Known rows, with every way that one mark hangs from another
[fibeg roseb zetel]: [-9, -39, -20, -25, -31, 34, -38, -6, 35, 18, -1, -7, -26, -31, 22, -13, -10, -10, -38, 11, -1, -1]
[roseb luviz zetel]: [9, 4, 6, 15, 6, -8, -11, 4, -12, -14, -1, 3, 32, -10, 7, 16, 9, 2, 1, -19, 2, 0]
[roseb luviz]: [12, -7, 2, 11, 0, 1, -19, -2, 6, -10, -4, -1, -2, -5, 24, 11, 11, -15, -5, -4, -4, -4]
[lenivi nomemiv [roseb luviz suku zetel]]: [-11, 12, 22, 13, 14, 2, -12, 2, -29, -2, 7, 1, 6, 33, 37, 7, 42, 40, -1, -9, -4, -2]
[lemu [zetel [roseb luviz suku]]]: [-6, -1, 22, 6, -1, -29, 20, -6, -7, -8, 17, -14, 44, 2, -3, 15, 28, 7, -11, 15, -10, -6]
[lenivi [roseb fibeg]]: [7, -9, -1, 2, -8, 19, -34, 2, 9, 3, -5, 2, -52, 35, 44, -1, 6, 4, -6, 10, -5, -12]
[lemu [zetel [roseb [fibeg [tuzu [suku pozud]]] luviz]]]: [-13, -15, 3, -8, -2, -32, 32, -14, 3, -7, 13, -8, 28, 2, -26, 3, -7, -1, 3, 8, -5, -5]
[lemu [zetel [roseb suku]]]: [-10, -3, 15, 0, -5, -18, 10, -7, 6, -5, 21, -16, 21, 8, -4, 8, 25, -4, -15, 31, -14, -11]
[fibeg [roseb zetel]]: [-6, -8, -13, -5, -18, 17, -41, 4, 15, 5, -2, 6, -18, -11, 18, 0, 10, -1, -22, -2, -1, -3]
[roseb fibeg luviz [suku pozud] zetel]: [7, 45, 25, 28, 15, -21, 22, 16, -30, -8, -7, 12, -2, -24, -24, 12, 17, 22, 11, -26, 10, 11]
[lemu [zetel [roseb fibeg [suku pozud]]]]: [-6, 9, 19, 5, -9, -25, 21, -3, 2, 1, 11, -9, 1, -3, -20, 2, 20, 0, -4, 28, -9, -5]
[roseb [fibeg [tuzu suku]] zetel]: [-10, 5, -7, -2, 11, 4, -7, 3, 1, -17, 11, 7, -9, 15, -21, 7, -24, 10, 0, -15, 5, -11]
[roseb [fibeg [tuzu suku]] luviz]: [-3, -3, -4, -1, 10, 0, 0, -3, 1, -18, 4, 6, -18, 14, -5, 9, -18, 6, 0, -21, 3, -9]
[tuzu lemu suku]: [1, 27, -12, -18, 14, 7, -1, -15, 17, -33, 18, -3, -19, 19, 2, 5, -25, -41, -7, 26, -4, -8]
[suku pozud roseb]: [8, -15, -21, 6, -7, 9, -16, 8, 25, 21, -14, -2, -13, -13, 2, -14, 15, -51, 16, 25, -8, 9]
[roseb [fibeg [tuzu lemu [suku pozud]]] luviz zetel]: [-2, 28, -2, -8, 19, -16, 30, -4, -19, -26, 3, 9, 23, -9, -27, 6, -35, 10, 16, -24, 15, 4]
[lemu [zetel [roseb [fibeg tuzu] [suku pozud]]]]: [-14, -6, 11, -6, -10, -20, 25, -3, 3, 5, 12, -12, 13, -2, -19, -1, 12, 8, -1, 22, -7, -8]
[suku pozud]: [7, -3, -11, 5, -7, 8, -20, -1, 25, 5, -9, -5, -33, -19, 14, -9, 11, -44, 4, 23, -8, -1]
[roseb fibeg luviz [suku pozud]]: [9, 34, 20, 22, 7, -11, 14, 10, -14, -4, -9, 7, -36, -18, -7, 5, 18, 5, 7, -11, 4, 6]
[lenivi [roseb [fibeg [tuzu lemu]]]]: [1, -9, -11, -22, -5, 24, -19, -4, 6, -2, -2, 0, -26, 36, 47, -5, -16, 11, -1, 9, 1, -13]
[fibeg tuzu]: [-5, -31, -17, -11, -5, 22, -29, -2, 23, 1, 1, -7, -8, 4, 23, -2, -2, -17, -5, 7, -6, -14]
[nomemiv [lenivi [roseb [fibeg tuzu zetel] suku]]]: [-2, -13, -11, -15, 4, 31, 9, -4, 0, 18, -5, -8, -40, -1, -2, -14, -21, 20, -14, -3, 2, -4]
[pozud [suku [roseb [fibeg [tuzu lemu]] luviz zetel]]]: [-2, 7, -3, -3, 5, -3, 10, 10, -10, 3, 2, 5, 41, 36, -18, 0, -8, 2, 9, -14, 12, 9]
[zetel [roseb luviz]]: [9, -26, 12, 13, -14, -11, -22, -12, 6, 1, 2, -3, 30, 10, 26, 3, 11, -2, -8, 4, -11, -6]
[lemu [zetel roseb]]: [-4, -26, 4, -5, -16, -15, -6, -13, 17, -4, 16, -16, 26, 9, 5, 5, 13, -16, -14, 34, -16, -13]

Rows
[8, 40, -7, -2, 19, -19, 33, 1, -12, -18, 0, 12, 21, -3, -41, 2, -25, -22, 24, -3, 10, 17] | [tuzu lemu [suku pozud [roseb fibeg luviz zetel]]]
[3, -12, 13, 5, -4, 13, -35, -7, -9, 0, -4, 4, -45, 46, 52, 1, 19, 29, -2, -3, -9, -12] | [lenivi nomemiv [roseb fibeg luviz]]
[18, -3, -6, 15, -5, -5, -3, 11, 4, 15, -21, 8, -14, -15, -9, -4, 9, -22, 21, -4, 1, 14] | [suku pozud [roseb fibeg luviz]]
[-14, -43, -26, -20, 6, 16, 8, -5, 21, 7, 8, -9, 41, -8, -19, -9, -30, -16, -6, -4, 3, 4] | [fibeg [tuzu [suku [roseb luviz]]] zetel]
[5, 16, -4, 6, 17, 14, 4, 3, -12, 5, -3, -3, -23, 6, 4, -3, 10, 4, -4, 1, -3, 1] | [nomemiv [lenivi [roseb suku zetel]]]
[8, 6, -10, -4, 4, -9, 20, 10, -15, 6, -15, 10, 41, -19, -23, -2, -18, 1, 30, -18, 12, 17] | [suku pozud [roseb [fibeg [tuzu lemu]] luviz zetel]]
[10, -3, -8, 17, 3, -12, 4, 13, -4, 14, -16, 5, 40, -26, -13, -2, 16, -24, 23, -6, 1, 19] | [suku pozud [roseb luviz zetel]]
[-26, -23, -35, -24, -11, 23, -19, -6, 37, 12, 1, 0, -46, -12, 8, -20, -7, -28, -12, 10, -2, -3] | [fibeg roseb [tuzu [suku pozud]]]
[5, 17, 17, 11, 1, -4, 23, 6, -9, 4, -7, 0, -16, -40, -17, -2, -3, 12, -5, -11, 9, 11] | [roseb [fibeg zetel] luviz [suku pozud]]
[2, 1, 20, 21, -5, -20, 5, -4, -2, 9, 0, -3, 18, -7, 8, -3, 27, -2, 0, 6, -7, 5] | [zetel [roseb luviz [suku pozud]]]
[-8, 7, -22, -18, 19, -6, 28, -2, -1, -9, 3, 1, 49, -5, -24, -5, -25, -25, 23, -2, 8, 12] | [fibeg [tuzu lemu [suku pozud [roseb luviz zetel]]]]
[1, 41, 19, -2, 19, -10, 27, 8, -37, -23, 5, 10, 32, -3, -14, 18, -11, 45, 6, -33, 16, 1] | [roseb [fibeg [tuzu lemu]] luviz suku zetel]
[0, 5, -3, 16, -4, 4, -17, 16, 7, 11, 2, 3, 0, 42, -19, -2, 14, -15, 1, 3, 2, 5] | [pozud [suku [roseb fibeg zetel]]]
[-4, 26, 15, 16, 14, -15, 27, 15, -28, -2, -6, 10, 14, -25, -23, 6, 7, 33, 14, -34, 13, 8] | [roseb [fibeg tuzu] luviz [suku pozud] zetel]
[12, 25, 9, 14, 19, 1, 16, 6, -32, 0, -9, 7, -21, 5, -5, 6, 5, 31, -1, -24, 5, 4] | [nomemiv [lenivi [roseb fibeg luviz suku zetel]]]
[7, -17, 10, -9, -12, -8, -6, -15, -5, -6, 2, 3, 30, 16, 16, 3, -22, 24, -3, -7, -1, -9] | [zetel [roseb [fibeg [tuzu lemu]] luviz]]
[-3, -18, 14, 7, -11, -7, 12, -9, 5, 15, 2, -11, 37, -31, -1, -10, 2, 2, -13, 9, -2, 8] | [fibeg [zetel [roseb luviz [suku pozud]]]]
[-15, -46, -6, -23, -14, 38, -37, -12, 11, 17, 3, -7, -33, 32, 43, -16, -10, 31, -12, 8, -6, -16] | [lenivi nomemiv [roseb [fibeg tuzu zetel]]]
[-10, 19, 21, 10, 6, 12, -24, 4, -22, 0, 8, 5, -39, 47, 27, 2, 29, 45, -2, -1, -5, -10] | [lenivi nomemiv [roseb fibeg suku zetel]]
[13, -13, 6, 2, -9, 6, -8, -4, 2, -4, -5, 0, -5, -21, 1, 7, -20, 11, -14, -15, 5, -1] | [roseb [fibeg zetel] luviz]
[5, -15, 18, 3, -13, -28, 8, -10, -3, -9, 10, -8, 26, 7, -5, 15, 7, 11, -9, 9, -8, -10] | [lemu [zetel [roseb fibeg luviz]]]
[5, 5, -17, -11, -2, 3, 7, 10, -1, 10, -12, 7, 22, -13, -25, -9, -19, -10, 26, 0, 8, 10] | [suku pozud [roseb [fibeg [tuzu lemu]] zetel]]
[-16, -10, -11, -15, -21, 26, -9, 1, 26, 26, -4, -7, -36, -48, 5, -20, 5, -9, -29, 14, 3, 9] | [fibeg [roseb [suku pozud]] zetel]
[13, -4, -13, 9, -11, 7, -15, 11, 18, 19, -17, 5, -36, -8, -10, -11, 5, -33, 17, 15, -4, 7] | [suku pozud [roseb fibeg]]
[5, 3, -2, 0, 14, 14, 13, 0, -17, 8, -10, 1, -37, 10, 8, -2, -2, 25, 0, -19, 2, -2] | [nomemiv [lenivi [roseb [fibeg tuzu] luviz suku]]]
[10, 2, -6, -7, 5, -4, 6, 9, -19, -4, -6, 11, 48, 2, -14, 9, -19, 17, 16, -24, 10, 7] | [suku [roseb [fibeg [tuzu lemu]] luviz zetel]]
[0, 29, -16, -16, 11, 1, 11, -14, 20, -24, 10, -3, -24, -1, -5, -6, -23, -55, 5, 32, -3, 0] | [tuzu lemu [suku pozud]]
